Known rows, with every step that occurs:
B Q C N: [-0.25 -0.36 -0.13 -0.25 -0.45 -1.36 -0.17 -1.40 -2.27 -0.10 -3.39 -0.28
 -0.04 -0.62  0.27 -0.84  0.99 -4.51  2.59 -0.11  0.76 -0.95 -0.41  0.63
 -1.08]
M Q C: [ 0.97  0.65  2.45 -0.73 -0.21 -2.11 -0.55 -0.40 -1.55  0.79 -0.82 -0.40
 -0.64 -1.71 -0.50 -1.14 -0.26 -1.97 -0.02 -0.33  0.09  0.34  0.45  0.25
 -0.35]
N M Q C: [ 0.55  0.33  4.35 -0.08 -0.70 -1.74 -0.97  1.66 -2.41  0.46  0.13 -0.04
 -0.62 -0.61 -0.09 -2.67 -0.65 -3.80 -1.76  1.94 -0.11 -0.24 -0.29  0.03
 -0.69]
C N: [ 0.08 -1.09 -4.72 -0.04 -0.92  0.10  1.30 -0.91  1.15  0.44 -0.47  0.34
  0.72  0.88  2.42 -0.20 -0.09  1.53  0.79 -0.15 -1.16  0.14  0.68  0.68
  0.06]
B Q: [ 0.46  1.01 -3.61  0.66 -0.53 -1.57  0.26 -1.02 -1.66  1.24 -1.14  0.51
 -0.11 -0.75  0.54  0.39  0.02  2.83 -0.58 -0.62  1.73  1.83  0.33  1.16
  0.42]
N B: [ 0.85  1.18 -3.16 -0.46  0.33 -0.33  0.49  0.89  1.60  1.26  4.33  0.25
  0.37 -0.83  2.13  1.23 -0.71  4.47 -2.77 -0.40 -0.55  1.23  0.45 -0.30
  1.87]
M Q H N: [-0.52  0.53  1.06  0.11  0.65 -0.98 -0.80 -1.83  2.17  0.11 -0.59  0.23
  0.03  0.09 -1.47  0.28 -0.41  0.60 -0.93 -1.51 -0.21  0.11 -0.34 -0.74
 -0.84]
B Q M N C: [-1.22 -0.69  5.37  0.00 -0.03  1.85  0.53  0.38 -4.52 -0.96 -0.90 -0.05
 -0.68 -1.21  0.13  1.74  0.89 -4.74  3.38  2.26 -0.13 -0.97 -1.02  0.69
  0.08]
B Q M N: [-0.94 -0.84  1.13  0.62 -1.01  2.14  0.81 -0.49 -3.36  0.38 -0.81  0.85
 -0.31 -0.39  0.14 -0.41  0.25 -0.85  4.17  1.34  0.90 -0.11 -0.06  2.16
  0.45]
H Q: [ 1.38 -0.32 -4.72 -0.38  0.25 -0.55  0.48 -1.11  1.13 -0.46 -0.84 -0.35
 -0.88  0.31 -0.77  0.59 -0.46  6.01 -1.87 -1.22  0.57  1.40  2.22 -0.37
  0.15]
M N H: [ 0.63 -1.22 -1.63  0.16 -1.68  1.08  2.97 -0.26  0.74 -1.03 -1.42 -0.91
  0.29  1.13  0.27  2.09  0.15  1.48  1.31 -1.27  0.12  1.16  0.20  0.84
 -0.09]
B Q C N M: [-0.73 -0.93  2.02  0.38 -1.01 -0.99 -0.61  0.74 -3.01 -0.45 -2.31  0.08
 -0.04  0.31  0.75 -2.41  0.60 -6.60  0.97  2.24  0.61 -1.61 -1.26  0.23
 -1.46]
H N M Q B: [ 0.01  0.77  1.77  0.62  0.29  0.71 -1.20  2.04  1.13  1.51  0.37  0.97
 -0.19 -0.20 -1.14 -4.84 -0.86 -0.44 -0.95  2.17  0.00 -0.78  1.27  0.44
  0.88]
H N C: [-0.31 -0.08 -1.32 -0.88  0.91  0.51  0.14 -0.28  0.77 -0.75  0.17 -0.66
  0.40  0.47 -0.06  3.09 -0.12 -0.70 -2.32  0.25 -1.26  0.12 -0.11 -1.25
  0.75]
M N: [ 0.16 -1.22 -3.74 -0.43 -1.39  0.87  2.10 -0.33  0.70  0.59  0.96  0.29
 -0.01  0.42  1.73  0.58 -0.59  2.15  0.27  0.54 -0.47  0.82  1.05  0.97
  1.10]
Q B: [ 2.23  1.38 -6.39 -0.09 -0.81 -0.23  0.16 -0.35  0.49  2.89  1.50  0.71
  0.30 -0.25 -0.10 -0.67 -0.42  3.53 -0.40 -0.99  0.42  1.47  1.33  1.99
  1.98]
B Q H N: [-0.79  0.76 -2.46  0.62  0.21 -0.86 -0.97 -2.78  0.63 -0.07 -1.65  0.44
  0.39  0.57 -1.94  2.15  0.22  0.45 -0.76 -1.88  1.55  0.60 -1.17 -0.16
 -0.63]
H N: [ 0.06 -0.32 -5.40 -0.27 -0.02  0.80  0.17 -1.29  2.15  0.47  0.17  0.33
  0.74  1.10 -0.13  0.44 -0.78  3.10 -1.46 -0.66 -0.18  1.05  0.84  0.17
  0.98]
M Q: [ 0.57  0.63 -0.11  0.16 -0.18 -1.39  0.44 -0.18  0.00  1.15 -0.13  0.33
 -0.42 -1.17  1.04 -1.20 -0.74  2.90 -0.63 -0.28 -0.11  1.35  1.26  0.56
  0.24]
B Q M: [ 0.12  0.62 -1.03  0.96 -0.54  0.57 -0.62 -0.98 -3.63  1.12 -0.64  1.06
  0.03 -0.44 -0.38  0.14  0.20  1.11  2.25 -0.06  1.29  1.01 -0.43  2.17
  0.32]
Q H: [ 1.13  0.74 -5.15  0.06 -0.96 -1.25  0.08 -2.25  0.89  1.02  1.35  0.41
  0.53  1.00 -0.10  3.31 -0.28  2.60 -2.04 -2.28 -0.02  1.74 -0.95  0.43
 -0.10]
C N M Q B: [ 0.07  0.07  2.38  0.83 -0.49  0.19 -0.10  2.40  0.33  1.43 -0.36  0.93
 -0.14 -0.36  1.41 -5.54 -0.22 -2.09  1.19  2.58 -0.91 -1.52  1.08  0.84
 -0.08]
C Q M: [ 0.13 -0.54  1.44  0.44 -0.15  0.72 -0.75 -0.07 -2.40  0.59 -0.48  0.29
  0.34  0.96 -0.93 -0.38  0.14  0.16  2.10 -0.48  0.35  0.94 -0.59  1.28
 -0.35]

Rows:
[-0.17  1.70  1.25  0.61  0.66  0.88 -0.93  0.73 -2.30  1.04  2.63  0.83
  0.01 -1.78  0.44  0.14  0.13  1.37  1.02  0.38  0.91  0.25 -0.75  0.84
  1.27] -> N B Q M
[-0.70 -0.47  0.15  0.07  0.55 -0.82 -1.05 -1.82  1.69 -0.45 -1.26 -0.31
  0.74  1.86 -2.50  1.68  0.24 -0.45 -0.80 -2.23  0.46  0.55 -1.33 -1.10
 -1.35] -> C Q H N
[-0.31  1.00 -2.08 -0.48  1.15  0.32 -0.82 -0.83  3.71  0.11  3.77  0.18
  0.82  0.50 -0.45  2.93 -0.49  2.06 -2.97 -1.60 -0.79  0.02 -1.14 -1.58
  0.84] -> Q H N B
[ 0.12 -0.38  4.80 -0.87  0.44  0.27  0.72  2.03 -1.44  0.11 -0.87 -1.05
 -0.64 -0.70 -0.99  0.39  0.97 -4.63  1.70  1.21 -0.45 -0.77  0.25 -0.28
  0.59] -> M N C Q B
[-0.05 -1.56 -0.43 -0.41 -1.43  0.04 -0.09  0.98 -1.05 -0.22 -0.28 -0.02
  0.41  1.51  1.52 -1.60 -0.09 -5.08 -0.27  2.18 -1.17 -1.43 -0.76  0.10
 -0.94] -> Q C N M
[-1.00  1.37 -0.79  0.16  1.48  0.15 -0.62  0.38  1.46  0.38  1.31  0.37
  0.22 -1.47  0.13 -0.06 -0.09  2.22 -1.39 -0.18  0.95  0.16  0.15 -0.94
  1.40] -> H N B Q
[-0.95  0.64 -0.28  0.29  0.72 -0.54  0.41  0.69  0.49  0.13  0.55  0.27
  0.26 -1.57  2.54 -0.70  0.48  0.70  0.79  0.39  0.06 -0.71  0.11 -0.45
  0.44] -> C N B Q
[ 0.52 -0.93 -2.75  0.52 -1.17  0.26  2.01 -0.75  1.47 -1.25 -2.88 -0.91
  0.93  1.62  0.89  1.26  0.69  1.09  1.85 -2.13 -0.46  0.52 -0.13  0.62
 -1.11] -> C N H
[-0.25  0.57 -2.94 -0.56  1.06  1.09 -0.07  0.54  3.19  0.42  3.50  0.18
  0.69 -0.19  0.76  0.70 -0.73  3.53 -2.66 -0.22 -0.81  0.24  0.58 -1.03
  2.01] -> H N B
[-1.08 -0.48  3.55  0.84 -0.67 -0.99 -0.23  0.59  0.47 -0.50 -0.51  0.59
  0.02  0.88  1.54 -1.78 -0.18 -2.96 -0.32  1.28 -1.31 -1.38 -1.09 -0.68
 -2.27] -> C N M Q H
[ 0.44 -0.89  1.34 -1.66  1.54 -0.22 -0.31  0.50  1.89 -2.11  0.20 -1.37
 -0.91 -0.76  0.02 -0.65  0.54 -0.91 -0.04 -0.15 -0.79 -1.99  1.01 -2.15
 -0.31] -> H Q C N B
[-0.05  0.16 -4.70 -0.11 -0.09 -0.01 -0.47 -2.65  2.48  0.26  0.60  0.28
  0.87  1.69 -1.25  2.88 -0.39  1.78 -1.88 -2.08 -0.18  0.76 -0.82 -0.37
 -0.09] -> Q H N
[ 0.20 -0.21  0.25 -1.35  0.31 -0.15 -0.08  0.56  0.89 -0.06  2.04 -0.49
  0.44 -0.75  1.72 -0.09  0.28 -2.91  0.22  0.21 -1.42 -1.59 -0.38 -0.79
  0.47] -> Q C N B
[-1.20 -1.12  6.12 -0.22  0.57  2.47  0.22  2.19 -0.92 -0.18  2.44 -0.03
 -0.09 -0.26  0.45 -0.30  0.19 -1.32  2.65  1.26 -0.75 -0.93 -0.70 -0.08
  0.68] -> C Q M N B
[-1.02 -0.95  2.59  0.78 -0.59 -0.19  0.49  1.89  0.09 -0.09 -0.90  0.54
 -0.06  0.29  2.81 -4.00 -0.47 -1.60  0.04  2.62 -1.35 -1.12  0.47 -0.12
 -1.15] -> C N M Q
[ 0.10  2.42 -0.22  0.45  0.69 -1.92 -0.84 -0.67  0.09  0.85  2.40  0.38
  0.03 -1.52  0.18  2.83  0.27  1.64 -2.28 -1.74  1.19  0.75 -1.65 -0.75
  0.10] -> N B Q H
[-0.51 -0.32 -2.61  0.50 -0.63  0.51 -0.97 -0.49  1.71 -0.14  1.46  0.66
  0.87  2.72 -0.74  1.56 -0.84 -0.14 -3.37  0.22 -0.41  0.09 -1.52 -0.63
 -0.48] -> Q H N M
[-1.29  0.97  1.75  0.45  1.51  2.26 -1.46  0.36 -0.50  0.14  1.85  0.71
  0.39 -1.07 -0.75 -0.40  0.06  0.49  1.31  0.51  0.62 -0.62 -0.70  0.13
  1.34] -> H N B Q M
[ 1.09  1.55  1.22  0.81 -0.53 -0.66 -0.57  2.39 -0.60  2.38  1.24  0.97
 -0.45 -0.83  0.08 -4.31 -0.80  0.40 -1.11  1.91  0.20  0.16  1.06  1.33
  0.71] -> N M Q B
[ 0.80  0.83 -1.12 -0.25 -0.48 -2.18 -0.74 -1.38 -3.21  0.81 -1.67 -0.21
 -0.34 -1.20 -0.93  0.46  0.41 -2.19  0.23 -0.66  1.88  0.80 -0.40  0.96
 -0.12] -> B Q C
[ 0.09  0.39  1.94  0.75 -0.64 -1.05 -0.05  1.92 -0.83  0.72  0.75  0.74
 -0.40 -0.18  1.50 -2.67 -1.16  0.90 -2.25  1.93 -0.30  0.72  0.52  0.21
 -0.17] -> N M Q
[ 1.59 -0.55 -0.18  0.46 -0.09  1.67  0.46 -0.94 -0.53 -2.51 -2.31 -1.19
 -0.53  1.42 -3.13  1.68  0.48  3.85  1.80 -2.45  0.84  1.10  0.63  0.60
 -1.07] -> N H Q M
[-0.90  0.93  1.69  0.07  0.15 -0.43  0.60 -0.12  0.33 -0.04  2.16  0.21
 -0.30 -1.44  0.76  2.29  0.36 -0.36 -0.17 -0.23  0.77 -0.30 -1.32 -0.64
  0.23] -> M N B Q H
[ 0.09  0.06  3.14 -0.49  0.76 -1.76 -0.07  0.87 -1.87 -0.62 -0.95 -1.20
 -0.15 -0.09 -0.09  2.26  0.59 -2.14 -1.47 -0.25 -0.51  0.91 -0.61 -1.34
 -0.64] -> N C Q
[-0.36  0.36  6.09 -1.06  1.08 -1.01 -0.36  1.41  0.71 -0.23  0.77 -0.67
 -0.31 -2.33  1.66 -2.31  0.28 -4.05  1.16  0.73 -1.47 -2.13  0.14 -1.36
 -0.36] -> M Q C N B
[ 0.86 -1.60 -1.65  0.15  0.04  0.33  1.83 -0.76  2.42 -3.22 -4.59 -1.67
 -0.30  1.62 -0.84  0.76  0.87  3.01  1.46 -2.29  0.20  0.07  1.46 -0.86
 -1.87] -> C N H Q
[-0.12 -1.27  2.24 -0.81  1.07  3.36  0.61  1.24  0.74 -1.59  2.76 -0.12
 -1.19 -0.49 -0.32 -0.11 -0.22  3.00  1.75  1.28 -0.72 -1.19  1.45 -0.53
  1.08] -> H Q M N B
[-1.41 -0.98  6.00 -0.33  1.64  1.79 -1.49  0.58 -1.91 -1.50 -1.27 -0.76
  0.37  0.86 -2.28  1.69  0.70 -4.63  1.40  0.65 -0.91 -0.80 -1.35 -1.04
 -0.60] -> H N C Q M
[ 2.06 -0.72 -0.94 -0.19 -0.26  1.41  2.04  0.14  1.84 -1.53 -2.95 -1.47
 -1.16  0.50 -3.12  0.01  0.72  2.83  2.06 -1.63  1.15  0.23  2.36  0.60
  0.19] -> M N H Q B
[-1.26  0.35 -0.55  1.18 -0.22 -0.46 -1.37 -0.81 -0.11 -0.28 -0.47  0.82
  0.41  1.62 -1.52  0.67 -0.08 -1.66 -2.19  0.50  1.35 -0.07 -1.94 -0.36
 -1.04] -> B Q H N M
[ 0.77 -1.80 -1.06 -1.30  0.26 -0.52  0.03 -1.27  0.42 -1.88 -3.06 -1.20
 -0.84  0.57 -0.95 -0.80  0.58 -1.33  1.14 -0.51 -0.33 -1.32  1.38 -0.91
 -1.30] -> H Q C N
